Every row comes from one small tree of marks. Brackets hold a mark, then the marks that hang from it, in the order of their numbers. Every link used is in the known rows. Which tree was each row made from?
Known rows:
[Q472 [Q207 [Q912 Q609]]]: [-1.40  2.65 -2.04 -2.34 -2.22  1.67 -0.56  1.15 -4.73 -0.47 -0.98 -0.59
  6.65 -2.27 -1.00  1.05 -0.48 -1.99  0.20  2.23]
[Q223 [Q592 Q591 Q912]]: [-0.70  3.33 -1.12  1.10 -4.03  0.66  2.34 -0.51 -4.14  0.25 -0.51 -1.05
  3.81  0.27 -2.52  1.16 -4.87 -0.39  4.42  4.58]
[Q472 [Q207 [Q912 Q592 Q609]]]: [-1.15  2.12 -1.62 -2.13 -2.89  1.37  0.18  1.25 -5.07 -1.58 -0.42 -0.71
  8.22 -1.59 -0.78  0.81 -0.77 -2.81  1.31  3.83]
[Q609 Q472 Q583 Q591 [Q912 Q592]]: [-0.86  6.94 -0.83 -1.38 -3.08  1.76  0.81 -2.03 -4.77  2.31  0.97 -7.45
  4.52 -1.30 -0.77  0.35 -1.89  1.48  3.09  5.77]
[Q592 Q591 [Q912 [Q609 Q472 Q583]]]: [-0.83  7.04 -2.78  0.23 -3.39  1.34  0.44 -1.03 -4.38  1.88  0.86 -2.41
  5.54 -1.06  0.28  2.45 -2.84  3.43  1.35  2.14]
[Q223 Q592]: [-0.78  2.47 -0.89 -2.57 -2.59  1.91  2.52 -1.36 -4.20 -2.46 -1.24 -1.64
  4.22 -0.65 -0.94  0.46 -2.28 -2.61  7.12  4.35]
[Q609 Q912]: [-0.99  2.29 -2.50 -1.75 -1.43  0.84  0.77 -1.09 -4.00  1.89 -0.90 -3.00
  4.39 -1.60 -1.79 -0.22 -2.18  0.98  3.93  3.21]
[Q223 [Q592 [Q591 Q609]]]: [-1.55  3.73 -0.96 -1.56 -2.72  2.47  2.24 -1.69 -4.85 -2.22 -1.09 -1.04
  2.81  0.33 -0.59  0.77 -4.21 -2.54  7.84  4.35]
[Q591 Q592]: [ 0.15  1.95 -0.88 -2.95 -1.46  1.52  2.55 -0.47 -4.10 -1.03 -1.32 -0.95
  5.06 -0.87 -1.88  1.10 -2.32 -2.88  8.22  2.19]
[Q207 [Q912 Q592]]: [ 0.22  2.69 -0.43 -2.24 -2.22  0.85  0.47  1.26 -4.50 -0.18 -0.81 -1.49
  4.91 -0.81 -1.16  1.70 -3.63 -0.94 -1.86  4.62]
[Q592 [Q591 [Q609 Q472]]]: [-1.77  5.35 -0.62 -2.40 -1.27  2.55  1.63 -1.16 -4.43  0.95 -0.44 -2.05
  2.22 -0.90  1.61  3.88 -3.45  0.18  1.75  4.01]
[Q223 [Q592 Q591]]: [-0.83  3.33 -0.05 -1.17 -3.48  1.58  2.46 -1.29 -4.23 -1.63 -1.01 -1.29
  3.45  0.02 -1.21  1.35 -4.37 -0.91  6.46  4.63]
[Q223 [Q592 Q591 [Q912 [Q609 Q472]]]]: [-1.80  6.59 -2.17 -0.56 -3.51  0.55  4.07 -1.27 -4.43 -2.17  0.72 -1.39
  6.21  0.06 -0.36  2.60 -4.38  0.58  1.30  4.67]
[Q591 [Q609 [Q472 Q207] Q583 [Q912 Q592]]]: [-1.83  3.75 -2.60 -1.40 -2.78  3.31 -1.79 -1.63 -5.30  3.93  0.44 -5.70
  6.56 -1.63 -0.45 -0.04  0.40 -1.22  7.73  6.36]
[Q207 Q912]: [-0.14  3.13 -0.80 -2.46 -1.41  1.20 -0.30  0.99 -4.23  1.14 -1.39 -1.49
  3.22 -1.52 -1.25  1.97 -3.14 -0.43 -2.72  3.01]
[Q472 [Q207 [Q912 Q592 [Q609 Q583 Q591]]]]: [-0.81  5.25 -1.02 -0.96 -4.35  2.34 -1.22  0.48 -5.57 -0.74  0.16 -3.70
  6.52 -1.79 -1.15 -0.53  0.23 -2.38  3.43  3.23]
[Q207 [Q912 Q592 [Q609 Q472 Q591]]]: [-1.35  7.76 -0.28 -3.36 -1.95  0.82  3.29  0.23 -5.05 -3.31  0.81 -3.55
  5.55 -1.12  0.98  2.90 -2.97 -1.09 -5.20  4.72]
[Q912 [Q609 Q472 Q583 Q591]]: [-1.45  8.01 -1.36 -2.74 -2.29  2.60  1.43 -2.21 -4.60 -1.53  0.50 -4.73
  4.35 -2.10  1.92  1.53  0.00  0.42  3.27  1.81]
[Q223 [Q592 [Q912 [Q609 Q472 Q583 Q591]]]]: [-1.39  8.61 -2.35 -0.75 -3.91  1.81  2.47 -2.14 -4.86 -1.78  1.05 -4.83
  5.36 -0.87 -0.35  0.35 -1.22 -0.97  3.95  3.79]
[Q241 [Q609 Q583 [Q912 [Q592 Q591]]]]: [-0.52  3.66 -2.22 -1.99 -4.27  1.12 -2.04 -2.75 -5.45  0.69  0.14 -2.98
  4.70  0.07 -3.44 -1.28 -4.74  3.38  6.10  3.20]
[Q241 Q609]: [-1.15  1.63 -1.51 -4.96 -1.46  1.77  0.07 -1.88 -4.63 -2.44 -1.35 -0.31
  3.11 -1.28 -1.10  0.66 -2.23 -0.52  3.71  0.91]

Which tree is each row?
[-1.24  5.94 -0.23 -0.76 -2.87  3.73 -3.66  0.43 -5.17  5.51 -0.39 -3.70
  2.81 -1.55 -0.44  3.27 -2.16 -0.25 -0.53  4.88]  [Q592 [Q591 [Q609 [Q472 [Q207 Q912]] Q583]]]
[-1.81  3.14 -0.23 -4.95 -1.53  2.32 -1.99  0.22 -5.01  1.39 -0.80 -1.88
  3.69 -1.96 -1.49  3.23 -2.00 -1.05 -4.56  3.82]  [Q241 [Q609 [Q472 [Q207 Q912]]]]
[-1.04  5.64 -0.64 -1.27 -2.85  2.66 -0.04 -1.43 -4.78  4.28  0.33 -7.00
  5.46 -1.84 -3.13  0.23 -0.10 -1.83  8.32  4.93]  [Q609 [Q472 Q207] Q583 [Q591 Q592] Q912]
[-0.45  4.78 -1.21 -1.50 -3.17  0.19  1.66  0.79 -5.01 -2.60 -0.09 -0.13
  6.28 -0.13 -0.72  1.87 -5.10  0.54 -1.95  3.48]  [Q207 [Q912 [Q592 Q591] Q609]]
[-0.05  3.94 -1.74  0.46 -4.26  1.03 -0.81 -1.52 -4.68  3.01  0.15 -3.99
  5.10 -0.29 -2.47 -0.53 -3.81  2.91  6.82  4.49]  [Q609 Q583 [Q912 [Q592 Q591]]]
[-0.30  7.26 -0.27 -1.38 -3.06  2.65 -1.61  0.20 -5.39  2.49  0.29 -3.68
  3.21 -0.08  0.05  3.19 -4.70  0.90 -2.22  5.83]  [Q207 [Q912 [Q592 [Q591 [Q609 Q472 Q583]]]]]
[-0.71  5.56 -1.71 -1.83 -3.71  1.90  1.60 -1.75 -5.09 -3.90  0.32 -3.38
  5.94 -1.25  0.57 -0.93 -0.26 -1.36  8.20  1.85]  [Q912 Q592 [Q609 Q583 Q591]]
[-1.09  7.82 -2.69  0.20 -4.60  1.51  1.72 -1.79 -4.76 -0.52  0.93 -2.73
  6.25 -0.03 -0.49  1.55 -3.53  1.49  3.83  4.09]  [Q223 [Q592 Q591 [Q912 [Q609 Q472 Q583]]]]
[-1.41  5.12 -0.89 -1.04 -4.43  2.68  0.05 -0.97 -4.98  0.13  0.82 -2.67
  7.93 -1.27  1.23  2.27 -0.56  0.13  6.47  4.53]  [Q912 [Q592 Q591] [Q609 [Q472 Q207] Q583]]
[-0.23  3.83 -2.85 -2.25 -3.45  1.91  0.60 -1.46 -4.87 -3.20 -0.06 -1.74
  7.59 -1.18  0.60 -0.69 -0.51 -0.25  8.58  1.94]  [Q912 Q592 [Q609 Q583]]
[-1.44  5.26  0.77 -1.40 -2.94  3.70 -0.88 -1.06 -4.28  3.34 -0.19 -5.62
  3.25 -2.75  0.61  2.03  1.46 -1.70  5.22  4.01]  [Q609 [Q472 Q207] Q583 Q591]
[-0.48  3.42 -0.52  0.29 -4.26  3.11 -3.58  0.95 -5.61  3.31 -0.54 -2.43
  4.18 -0.68 -1.78  0.89 -2.58 -1.93  3.99  5.00]  [Q472 [Q207 [Q912 [Q592 [Q591 [Q609 Q583]]]]]]
[ 0.28  4.98 -2.50 -2.34 -3.40  1.46 -0.98  0.26 -5.25 -1.66 -0.13 -1.95
  7.04 -0.99 -0.74 -0.03 -2.14  0.03  1.38  2.39]  [Q207 [Q912 Q592 [Q609 Q583]]]
[-1.11  6.35 -0.62 -2.77 -1.11  0.94  3.71 -1.56 -4.39  0.93  0.24 -5.55
  4.30 -1.05 -2.27  1.34 -2.97 -0.94  3.39  4.65]  [Q609 Q472 [Q591 Q592] Q912]
[-1.82  3.14 -0.24 -0.29 -3.41  1.31  1.09 -0.57 -4.44  3.54  0.57 -3.96
  6.47 -1.05 -1.12  2.35 -2.72  0.94  2.99  7.34]  [Q609 [Q472 Q207] [Q912 [Q592 Q591]]]
[-0.73  5.75 -2.27 -3.11 -2.84  2.19  1.38 -1.64 -4.79 -2.16  0.66 -3.02
  7.62 -1.34  2.03  1.58 -0.52  0.55  5.02  3.58]  [Q912 Q592 [Q609 Q472 Q583]]
[-0.56  4.06 -0.49 -1.30 -2.49  1.44  0.31  0.79 -5.23 -0.10 -0.62 -0.96
  3.19  0.14 -0.86  1.97 -5.47 -0.84 -0.97  4.75]  [Q207 [Q912 [Q592 [Q591 Q609]]]]
[-0.74  4.03 -0.22 -4.20 -3.53  2.93 -3.70 -0.23 -5.68  1.65 -0.03 -3.28
  5.28 -1.41 -1.67  2.01 -1.54 -0.74 -1.13  5.02]  [Q241 [Q609 [Q472 [Q207 [Q912 Q592]]] Q583]]
[-1.54  5.02 -0.20 -2.15 -2.04  2.19  2.64 -0.97 -4.75 -0.53  0.14 -2.10
  3.81 -0.21  1.66  3.61 -3.87 -0.46  2.82  5.76]  [Q912 [Q592 [Q591 [Q609 Q472]]]]
[-0.93  6.39 -2.18  0.56 -2.73  2.44 -0.87 -1.11 -4.58  4.40  0.25 -3.27
  2.62 -0.75  0.12  2.60 -3.20  1.86  2.00  3.44]  [Q592 [Q591 [Q609 Q472 Q583]] Q912]
[-0.57  6.18  1.53 -1.21 -3.75  2.97 -1.56  0.77 -5.08  3.18  0.37 -5.93
  4.32 -1.97 -0.62  2.44 -0.63 -1.78 -1.07  6.26]  [Q609 [Q472 [Q207 [Q912 Q592]]] Q583 Q591]
[-1.33  4.91  1.88 -1.78 -2.67  2.02  0.95  1.21 -4.74  1.56  0.15 -4.50
  4.31 -1.80 -0.31  3.44 -1.56 -2.99 -3.50  6.90]  [Q609 [Q472 [Q207 [Q912 Q592]]] Q591]
[-1.36  5.24 -2.90 -4.43 -1.91  2.06 -2.09 -3.13 -4.96  1.99  0.04 -4.73
  3.89 -1.43 -2.00  0.28 -2.35  3.24  2.14  2.93]  [Q241 [Q609 Q472 Q583 Q912]]
[-0.28  5.66 -1.07 -1.69 -3.54  2.45 -0.84  0.39 -5.49 -0.27 -0.38 -3.18
  6.27 -1.62 -3.20 -0.44 -0.17 -4.14  5.74  1.63]  [Q472 [Q207 [Q912 [Q609 Q583 [Q591 Q592]]]]]
[-0.29  4.09 -4.40 -0.24 -3.05  1.28 -0.48 -1.02 -4.40  0.30 -0.14 -1.45
  6.48 -1.61 -0.72 -0.55 -0.52  0.99  5.69  0.16]  [Q592 [Q912 [Q609 Q583]]]
[-0.22  4.91  1.26 -0.14 -4.39  2.46 -2.54  1.07 -4.90  4.77  0.23 -3.87
  5.15 -1.08 -0.90  3.53 -2.77  0.52 -1.04  6.71]  [Q609 [Q472 [Q207 [Q912 [Q592 Q591]]]] Q583]
